In the rows, 128 means zero.
Known rows, with every way that one mark hangs from another
zoto(rufis): [ 83  89 149 158 174 121 136 112 105 139  95 136 135  77 108  96 108 167
 134 131 124 165 191]
zata(taku): [ 64  40 138 131 156 123  73 133 111 126 106 143 142  61 122  91  97 167
 124 131 133 166 174]
gotava(funa libif zata(taku(rufis))): [176 126 151  80 123 128 129 140 118 114 108 100 127 103 150 140 167 102
 111 145 135 142  55]
libif(taku(rufis(zoto(mirur)))): [ 52 129 140 199 147 133 159 131 128 179 135 145 106 175 132  97  52 158
 150  97 127 139 175]
taku(funa zata): [ 81 145 108 120 134 131 140 104 150  97 139 153 135  95 122 102  55 135
 119 134 125 151 169]
funa(gotava(libif(taku(rufis zata)))): [ 94 174 130 132 107 125 137 142 144 123 118 107 127 154 168 158 156 131
 137  75 120  96 101]
zoto(mirur rufis(taku(zata(gotava(libif))))): [166 114 134 203  98 123  96 139 101 129  74  93 105 134  93 188 227 101
 124 108 120 126 151]
gotava(libif(taku) zata): [102  99 127  85 162 134 179 136 116 103  95 114 146  88 142 117  92 164
 131 115 135 150  77]
zoto(mirur rufis(taku(zata(gotava)))): [139 104 133 209 114 123  85 138  98 135  76 126 104 120  86 151 170 103
 129  94 121 128 184]
zata(gotava taku(funa)): [ 92  83 135 127 138 125  31 124 108 119 131 135 150  84 113 108 123 123
 126 169 131 135 164]
zoto(mirur rufis(taku(zata))): [110 104 123 203 127 130 139 137 124 130  77 142  94 116  97 135 112 134
 126  82 124 153 192]
rufis(taku(funa zata(gotava))): [143 117 105 116 110 128  85 128 121 103 130 143 125 127 103 142 104  96
 120 151 128 123 137]
zoto(mirur rufis(taku(funa(gotava)))): [134 121 132 188 147 137 166 128 156 135 136 151  96 140 118 117 156 150
 138 107 123 120 196]
rufis(taku(funa zata) zoto(mirur)): [126 126  90 161 108 140 156 127 161 136 160 160 106 165 101 120  58 134
 123 120 132 136 167]
rufis(taku(funa zata)): [117 114  95 108 121 135 141 128 146  98 134 158 116 123 113 127  50 126
 119 138 130 148 142]
rufis(taku zoto): [132  47 115 119 150 127 138 135 116 156 137 154 129 133 104 104  76 170
 128 151 138 156 143]
rufis(taku(zata) zoto(mirur)): [126  89 101 171 117 130 144 137 138 146 127 152 107 148 101 117  88 148
 123  96 131 144 172]
zata(gotava(funa)): [164  81 148 112 135 123 109 111 104 117 123 137 142  90 121  89 135 123
 113 174 128 143 137]
rufis(taku(zata(gotava(funa))) zoto): [216  90 107  93  80 126  91 142 114 139 128 138 141 150  98 131 106  93
 106 159 138 114  87]
funa(gotava(libif)): [135  93 139 122 154 121 153 116 137 116 133 116 140  93 151 120 217 178
 128 123 123 133 146]

Rows
[122 197 122 141 108 121  81 108 123 152 164 132 138 163 111 136 119  83
 135 149 122 103 149] => taku(funa rufis(zoto) zata(gotava))
[128 133 140 102 153 118  90 144 126 162 138 133 149 110 143 112 177 133
 140  88 137  95 109] => funa(gotava(zata(taku(rufis(zoto)))))
[128  83 133  97 120 140 176 133 133 112 112 117 137 123 149 109  63 159
 115 160 134 154  80] => gotava(funa libif(taku))
[170 175 140 180  85 124 107 116 126 158 140 130 112 171 119 120 151  75
 120 123 122 110 149] => taku(rufis(zoto(mirur)) zata(gotava(funa)))
[151  71 134  66 141 131 122 138 121 103 105 141 149  52 132  82  89 132
 106 135 142 154  90] => gotava(funa zata(taku))
[137 155 120 120 106 126  94 106 123  95 136 105 145 113 119 153 170 105
 118 160 120 125 130] => taku(funa zata(gotava(libif)))
[129 155 135 123 115 128  88 132 153 161 179 110 141 163 152 148 196 135
 137 146 129  96 117] => zata(taku(funa(gotava(libif)) rufis(zoto)))
[174 209 129  89 146 128 182 113 154 141 184 115 138 157 153 138 204 124
 141 132 128  91  88] => taku(funa(gotava(libif zata)) rufis(zoto))
[119  98 125 138 152 136 148 125 124 132 122 150 115 120  99 125  73 144
 134 159 130 154 161] => zoto(rufis(taku(funa)))
[107 194 132 145 118 120  85 105 120 119 143 131 123 136 122 138 129  75
 133 141 117 115 160] => taku(funa rufis zata(gotava))
[127  53 119 174 149 131 159 133 128 158 140 156 103 148 103 101  97 171
 131 123 132 157 181] => rufis(taku zoto(mirur))
[101 146 142 105 156 129 176 136 111 121 101 106 125 125 153 140 109 136
 140 110 129 143  75] => gotava(libif(taku(rufis)) zata)
[168 156 110 125 101 134 141 136 154 114 125 114 124 142 123 176 184 122
 124 120 125 101 111] => zoto(rufis(taku(funa(gotava(libif)) zata)))
[124 164 143  98 153 127 175 141 131 120 116 108 130 131 172 139 173 141
 145  82 128 104  69] => funa(gotava(libif(taku(rufis)) zata))
[ 94 139 149 136 138 126 151 138 134 136 124 110 123 150 171 140 165 157
 146 104 122 111 112] => funa(gotava(libif(taku(rufis))))
[108 117 138 107 155 120  94 139 105 161 122 134 143 103 123 110 115 128
 135 115 138 135 117] => gotava(zata(taku(rufis(zoto))))
[ 78 191 123 141 130 127 141 104 145 115 146 147 113 132 132 123  73 107
 131 128 119 139 168] => taku(funa rufis zata)
[ 96 127 115 114 112 130 137 141 149 106 111 113 148 115 158 136 135 158
 127  79 126 106 102] => funa(gotava(libif(taku(zata))))
[126 161 138 126  87 127  96 137 111 125 102 128 129 150 139 127  75  75
 124 125 126 108  90] => libif(taku(rufis zata(gotava(funa))))
[117  81 134  83 167 121  95 142 128 112 114 138 156  44 144  90 166 156
 127  85 137 122 125] => funa(gotava(zata(taku)))
[159 204 139  93 158 127 185 111 153 108 163 113 123 129 163 141 213 120
 138 124 122 106 100] => taku(funa(gotava(libif zata)) rufis)
[151 205 124 137  93 122  92 109 122 145 163 100 137 177 119 171 178  82
 130 163 121 102 116] => taku(funa rufis(zoto) zata(gotava(libif)))
[130 179 143 131 142 127 164 107 156 121 172 117 116 149 163 139 204 137
 138 143 117 113 141] => taku(funa(gotava(libif)) rufis)
[187 130  97 106  85 130  91 131 123 130 153 108 140 171  99 174 150 101
 118 174 132 110  91] => rufis(taku(funa zata(gotava(libif))) zoto)
[230  94 119  93  73 128 106 142 112  99 104 103 125 136 116 167 176  89
  99 165 131 125  67] => rufis(taku(zata(gotava(funa libif))))
[155 154 143  75 130 137 197 138 123 113 109 109 122 138 161 131  94 117
 126 135 133 136  36] => gotava(funa libif(taku(rufis)) zata)
[ 58 158 124 134 142 138 151 123 137 164 166 150 132 180 134 103   4 144
 148 148 131 128 133] => libif(taku(funa rufis(zoto)))
